Known rows, with every way that one mark hangs from another
(mifubiz (lero (ralar kiroked tuvi zagil))): [-2.07  1.11 -1.51  2.87 -0.18 -3.36 -1.37  0.60 -1.90  0.43  1.48 -0.01
  0.39 -5.73 -6.66 -2.82  0.65 -2.49  0.92 -1.75  5.48 -3.13  0.47]
(ralar sigalop zagil): [-1.35 -1.81  0.27  3.37 -1.55 -0.51  0.15  1.07  4.17  0.09  3.69 -0.81
  4.18 -2.17 -3.83  1.35  0.23 -6.00 -2.40 -1.76  2.51 -0.39  0.65]
(tuvi gele (sigalop ralar)): [ 0.92  4.07  2.60 -2.12 -1.71 -1.22  6.53  4.12  0.86 -0.57 -0.16 -2.29
 -1.03  2.23  6.08  3.07  2.34  2.06 -2.01  0.51  1.14 -2.39  2.48]
(lero (ralar (tuvi gele) zagil)): [-3.31  2.62 -2.15  4.74 -1.16 -1.40 -0.91  0.68 -2.71  0.21  2.26 -1.14
  4.16 -4.60 -1.89 -2.63 -0.27  0.58 -1.28  0.51  2.40 -6.56  0.55]
(tuvi gele): [-1.97  0.65 -1.36 -0.50  0.28 -0.09  5.33  1.13  5.37  0.58  2.84 -1.51
  1.60 -0.97  1.98  3.15  2.61  0.22 -1.50 -3.84  4.86 -1.73  0.68]
(ralar lero tuvi): [-0.03 -0.95 -0.82  2.50 -1.23 -0.65  0.26 -2.47  0.32  2.06  1.29 -3.30
  4.04 -1.29 -4.83  2.12  0.63 -0.72  0.89 -1.34  2.40 -1.13 -1.10]
(fafif (gele (tuvi (ralar kiroked zagil) sigalop))): [ 1.19 -1.94  2.66 -2.28  3.01  1.60  0.66  0.63  1.24 -0.53  1.11 -2.26
  0.09  0.49  1.43  2.32  0.63  0.91 -2.76 -1.29 -0.32  2.91  5.45]
(fafif (gele (tuvi ralar))): [-0.46 -3.43 -0.59 -3.64  2.40  2.68  2.96 -0.66  2.93  0.40  3.52 -3.60
  0.92 -1.48  1.12  5.69  3.69  0.52 -3.62 -5.47  1.83  4.12  4.31]
(ralar lero sigalop zagil): [ 0.29 -3.76  1.02  3.20 -0.52 -1.53 -1.31  0.57  1.36  2.46  1.13 -2.47
  3.76  1.07 -5.86 -0.97 -0.32 -6.49 -1.41  0.05 -0.24 -0.62 -0.57]
(ralar sigalop): [-1.88 -1.35 -0.38  0.70 -2.82  1.82  1.76 -0.47  4.89 -0.61  2.65 -1.95
  3.67 -1.18 -2.72  2.76  1.57 -1.83  0.50 -3.27  2.55 -0.66  0.84]
(lero ralar): [-2.47 -0.21 -3.58  0.52 -0.91  0.65  2.96  1.80  1.65 -0.33  4.10 -2.14
  2.59 -4.42 -3.24 -1.28  2.99  0.31  1.09 -4.09  4.37 -3.47  0.55]
(gele fafif (tuvi kiroked (ralar lero sigalop))): [-0.14 -5.13 -2.67 -3.56  2.45  2.15 -1.45 -2.90 -1.72 -1.31 -3.09  2.03
 -4.26  1.98  1.25 -1.42  0.42  2.13  1.58 -0.12 -4.64  6.11 -2.09]
(kiroked (ralar lero sigalop (tuvi (gele fafif)) zagil)): [ 2.20  1.41  0.49  2.69 -3.84 -1.39 -5.07 -1.24 -4.24  1.17 -0.73  0.25
  4.02  2.62 -1.66 -0.21 -1.09 -2.86 -1.19  4.61  1.58 -3.27 -1.15]
(kiroked (ralar tuvi)): [ 0.50  3.59 -1.09 -0.18 -4.80  1.37  0.41 -0.58  2.04 -0.09  4.70 -0.39
  4.94 -1.82 -2.18  4.32  2.03 -0.61 -0.57 -1.34  7.54 -1.22 -1.01]
(gele fafif (tuvi (sigalop (ralar kiroked lero zagil)))): [ 4.02 -5.44 -1.46 -0.80  4.68 -0.40 -1.18  2.48 -2.65 -2.41 -0.33  1.87
 -4.34  0.35 -0.31 -0.87  0.35 -1.57  2.92  1.99 -0.98  5.36  1.76]
(gele fafif (tuvi (ralar kiroked) sigalop)): [ 2.30 -3.68 -2.24 -2.80  3.54  0.55 -0.53 -0.49 -0.74 -4.49 -2.22  2.78
 -4.42  1.34  2.22 -1.14 -0.22  2.98  2.41  0.53  0.78  5.66  2.34]
(kiroked ralar): [ 1.09  1.86 -1.63 -2.34 -3.19  1.22  3.35  2.02  4.83  0.22  5.52 -0.50
  3.32 -0.81 -1.82  3.86  3.95 -2.58 -1.31 -3.47  8.44  0.39 -1.21]
(tuvi (gele fafif) kiroked (ralar lero zagil) sigalop): [ 2.43  1.73  3.97 -3.63  2.74 -3.10  2.01  0.82 -2.89  0.58 -6.07  1.13
 -5.35  4.79  7.77 -5.74 -1.82  2.43 -4.74  4.31 -5.60  1.34 -2.41]
(mifubiz (ralar (tuvi gele kiroked))): [-2.65  4.87 -0.72  0.03 -1.46  0.81  1.34 -0.90  0.55  0.81 -0.67  0.15
 -1.18 -2.52  3.49  3.37 -1.08  2.46 -1.10 -3.72  0.09 -1.77 -0.72]
(lero (ralar sigalop (tuvi kiroked))): [-4.77  3.46 -0.45  2.63 -4.70  2.92 -2.33 -2.14 -2.32 -0.25  0.24 -1.05
  4.11 -2.85 -2.67 -2.99 -0.79  4.45  3.18  0.43 -2.77 -6.64 -0.52]
(gele fafif (tuvi kiroked ralar)): [-0.45 -4.17 -4.11 -4.32  3.66  2.36  1.33 -1.64  1.14 -2.60  0.47  3.13
 -4.61 -1.87  2.73  0.53  1.91  2.12  0.38 -2.77 -0.88  7.76 -1.89]
(tuvi gele kiroked ralar): [-3.22  5.12  1.30 -4.15 -1.14  0.39  6.22 -1.69  3.42  1.07 -0.92  0.05
 -1.27  1.56  7.78  1.14  1.39  5.06 -3.48 -1.16 -2.03 -1.11 -2.85]
(ralar kiroked sigalop zagil): [-0.83 -0.07  1.93  4.42 -1.58  0.33 -3.03 -0.34  4.03 -0.14  2.53  0.88
  4.27 -0.69 -4.22 -0.80 -2.50 -3.63  2.46  1.54 -0.37 -2.95  1.46]

Rows
[ 3.43  0.26  3.12 -0.48 -0.28 -2.53  4.09  4.80  0.36  0.82  1.19 -2.85
 -0.13  1.12 -0.34  1.12  1.88 -3.16 -2.40  0.64  0.80  0.97  0.90]
(tuvi (sigalop (ralar lero zagil)))
[-0.54  4.09  2.06 -0.64 -0.62 -0.58  0.13  0.33 -2.85  1.86 -4.81 -1.01
 -2.93  1.98  2.96  0.03 -2.37  3.30 -0.93 -0.82 -2.88 -2.13 -1.07]
(mifubiz (ralar lero (tuvi gele kiroked sigalop)))
[-0.38  1.94 -0.84  3.30 -0.59  0.72 -2.23 -3.62  0.45 -1.26  0.58  1.51
  2.20 -2.53  1.08  1.11 -2.21  3.96  4.98  2.02  1.08 -3.79  1.71]
(ralar kiroked (tuvi (gele fafif)))
[ 1.28 -4.51 -3.00 -2.20  2.55  2.88 -3.38  0.23 -0.85 -0.82  0.53  3.86
 -2.58  0.56 -1.50 -1.27  0.58 -2.19  1.65  0.14 -1.32  5.44 -3.16]
(gele fafif (tuvi (kiroked (ralar lero sigalop zagil))))
[ 0.33  0.53  1.19 -4.29  0.95  3.39  0.82  2.27  1.18  0.00 -0.97  1.15
 -2.08  4.15 -0.29 -0.81  0.88  1.59  0.93 -0.68 -0.09  2.96 -2.92]
(gele (tuvi (kiroked (ralar lero)) sigalop))
[ 0.08 -5.96 -5.08 -2.10  2.06  1.20 -0.55 -2.26 -0.33 -3.84 -0.21  1.38
 -2.52 -0.70  0.81  1.41  1.64  0.33  0.76 -1.77  1.28  5.98  1.55]
(gele fafif (tuvi (ralar sigalop)))
[ 0.06  0.52 -0.19 -4.66  1.59 -1.00  3.68 -2.44 -0.46  1.50 -3.35  0.36
 -3.99  2.87  6.96 -1.97  1.08  3.92 -1.87  0.74 -4.17  1.27 -3.45]
(tuvi (gele fafif) kiroked (ralar lero))
[ 1.05 -2.17  3.97 -4.23  3.79  2.00  1.42  0.66  0.24  1.58 -0.46 -2.80
 -1.31  1.85  1.81  1.02  1.02  1.05 -4.57 -1.59 -3.59  4.08  2.01]
(fafif (gele (tuvi kiroked (ralar lero zagil) sigalop)))
[ 0.11  1.28  1.30  5.11 -2.05 -1.44 -6.16 -1.94 -3.24  1.75 -2.50 -0.28
  1.10  0.64 -3.69 -0.34 -4.91 -2.14  2.32  1.99 -2.83 -3.46  0.96]
(mifubiz (ralar kiroked lero sigalop tuvi zagil))
[ 1.21 -1.43  0.27 -1.50  1.46  1.10  1.61  2.42  0.04 -0.89 -0.26 -0.86
 -2.05  3.57 -0.92  1.55  0.98  1.57  3.06  0.65 -0.49  1.72  1.31]
(gele (tuvi (sigalop (ralar kiroked lero))))
[-1.14  0.04 -0.29  5.90 -1.95 -0.91 -4.40 -2.26 -2.02 -1.25 -0.14  0.64
  3.86 -2.56 -0.24  0.30 -2.65 -2.27 -1.68  2.72  0.00 -2.64  1.53]
(ralar sigalop (tuvi (gele fafif)) zagil)
[-0.72  1.50  1.70  1.72 -3.01 -1.54 -0.54 -2.21  2.34 -0.47  0.61 -0.11
  2.66  1.39 -0.30 -0.48 -1.50 -0.76 -0.61  2.03 -0.68 -1.58  1.03]
(tuvi (ralar kiroked sigalop zagil))
[-0.01  4.35  1.89  1.92  0.78 -5.27 -2.47  1.98 -3.26  0.32 -4.11  1.42
 -4.86 -1.63 -0.18 -0.39 -3.00 -2.05 -1.60 -1.16  3.44 -1.69  2.42]
(mifubiz lero (ralar kiroked (tuvi gele sigalop) zagil))
[ 3.28  1.66  3.48 -1.19 -1.47 -0.94  3.47  2.94  0.67  0.40 -0.11 -2.38
 -0.72  2.83  0.31  1.13  1.07  1.01  2.45  1.84 -0.85 -1.13  1.69]
(tuvi (sigalop (ralar kiroked lero)))
[-0.94  1.86 -0.38 -0.19 -0.97  0.34 -0.24 -1.23 -0.91  2.59 -0.95 -1.09
 -1.55 -1.35 -0.82  1.93 -0.88  0.58 -0.03 -3.47 -1.23  0.25 -1.98]
(mifubiz (ralar lero (tuvi kiroked)))
[-1.19  0.32 -1.02 -3.02  2.11  1.88  3.72  0.09  3.72  0.16  1.07  2.14
 -2.08 -2.10  5.09  0.27  1.37  2.04  0.06 -2.58 -0.70  1.13 -2.32]
(tuvi (gele fafif) kiroked)
[-1.03  1.88  3.61  7.38 -2.32 -1.64 -6.95 -3.62 -3.29  2.39 -3.50 -0.65
  5.21  3.56 -3.41 -2.78 -5.83  0.28  3.60  7.61 -5.17 -8.07  0.19]
(ralar kiroked lero sigalop (tuvi gele) zagil)
[ 0.53 -0.09  2.28  1.72 -2.03 -2.59 -1.33 -2.41  0.20  1.11 -1.62 -1.32
  2.14  3.80 -1.78 -2.00 -1.78 -1.21  0.00  3.55 -2.57 -1.94 -0.32]
(tuvi (ralar kiroked lero sigalop zagil))
[ 1.88 -0.46 -0.02 -1.85  2.32 -0.90  3.26  2.55  1.77 -2.37 -1.07  0.26
 -2.32  0.01  4.70 -0.30  1.15  1.19 -1.14 -1.12  3.30  0.78  2.32]
(tuvi (gele fafif) sigalop)
[ 0.31  2.41  0.99 -3.78 -2.16  2.50  2.96  0.86  3.65  2.69  2.43  0.26
  0.89  1.18 -1.18  0.73  2.39 -0.33  0.10 -1.88  1.02  0.49 -5.18]
(tuvi (kiroked (ralar lero)))
[ 0.69 -3.46 -4.57 -3.96  2.73  3.94 -0.26  0.36  1.84 -2.20  2.70  4.22
 -3.03 -1.92  0.27  0.85  2.21 -0.02  2.12 -2.75  1.85  6.65 -2.49]
(gele fafif (tuvi (kiroked ralar)))
[-1.79  3.26  1.94  2.98 -1.67 -0.98 -3.81 -1.11 -3.90  2.56 -3.92 -0.30
 -0.47  1.46  0.64 -0.51 -3.97 -0.78 -1.70  0.92 -5.11 -3.30 -1.36]
(mifubiz (ralar lero sigalop (tuvi gele kiroked) zagil))
[-2.90  0.88 -2.15  5.64 -2.19 -0.86 -4.19 -0.90 -5.36 -1.11 -0.12 -0.02
  4.07 -3.50 -1.52 -3.96 -1.72  0.83  0.46  2.78 -0.65 -6.72  1.97]
(lero (ralar sigalop (tuvi (gele fafif)) zagil))
[ 2.67 -3.95 -1.45 -1.27  4.44 -0.87 -1.67  0.62 -1.07 -4.20 -1.43  3.36
 -4.05  0.18  1.63 -2.17 -1.13  0.23  0.61  1.55  0.73  5.91  2.03]
(gele fafif (tuvi (ralar kiroked zagil) sigalop))
[ 0.85  4.94  5.70 -2.32 -0.04 -1.16  4.53  4.11 -0.92  2.29 -2.38 -0.84
 -2.82  3.99  6.19 -1.17 -0.01  1.94 -2.61  3.43 -5.96 -2.17 -2.07]
(tuvi gele kiroked (sigalop (ralar lero zagil)))
[ 3.28 -3.24 -0.82 -3.62  4.24  1.92 -2.05  2.51 -1.49 -1.59 -0.92  3.85
 -4.65  1.54  0.18 -2.95  0.31 -0.99  0.51  0.76 -0.61  6.59 -2.63]
(gele fafif (tuvi (kiroked (ralar lero zagil)) sigalop))
[ 1.08 -5.30 -4.49 -0.28  4.50 -0.35 -1.48 -1.19  0.29 -3.09  1.29  3.29
 -2.78 -2.01  0.08 -0.23  0.09 -1.21  1.14 -0.36  1.78  6.01  1.07]
(gele fafif (tuvi (ralar kiroked zagil)))
[ 0.75 -2.15  2.48  4.66 -0.65 -1.28 -3.95 -0.67  1.29  2.40 -0.26 -0.83
  3.55  2.74 -6.20 -2.71 -2.87 -4.05  3.51  3.59 -2.92 -3.46 -0.21]
(ralar kiroked lero sigalop zagil)
[-3.19  1.53 -1.00  2.22 -2.96 -1.36 -2.40 -1.13 -2.80 -0.13 -0.94 -0.85
  0.55 -3.29 -6.05 -2.19  0.27  0.60  3.54 -1.20  2.99 -4.90  1.41]
(mifubiz (lero (ralar kiroked sigalop tuvi)))
[ 1.36  1.59  1.13  1.49 -0.68 -1.82  0.86 -0.25 -3.90  2.35  0.88 -0.61
  0.08 -1.32  2.20  1.92  0.44 -0.90 -1.16  3.37 -4.35 -1.02 -2.07]
(sigalop (ralar lero (tuvi (gele fafif) kiroked) zagil))
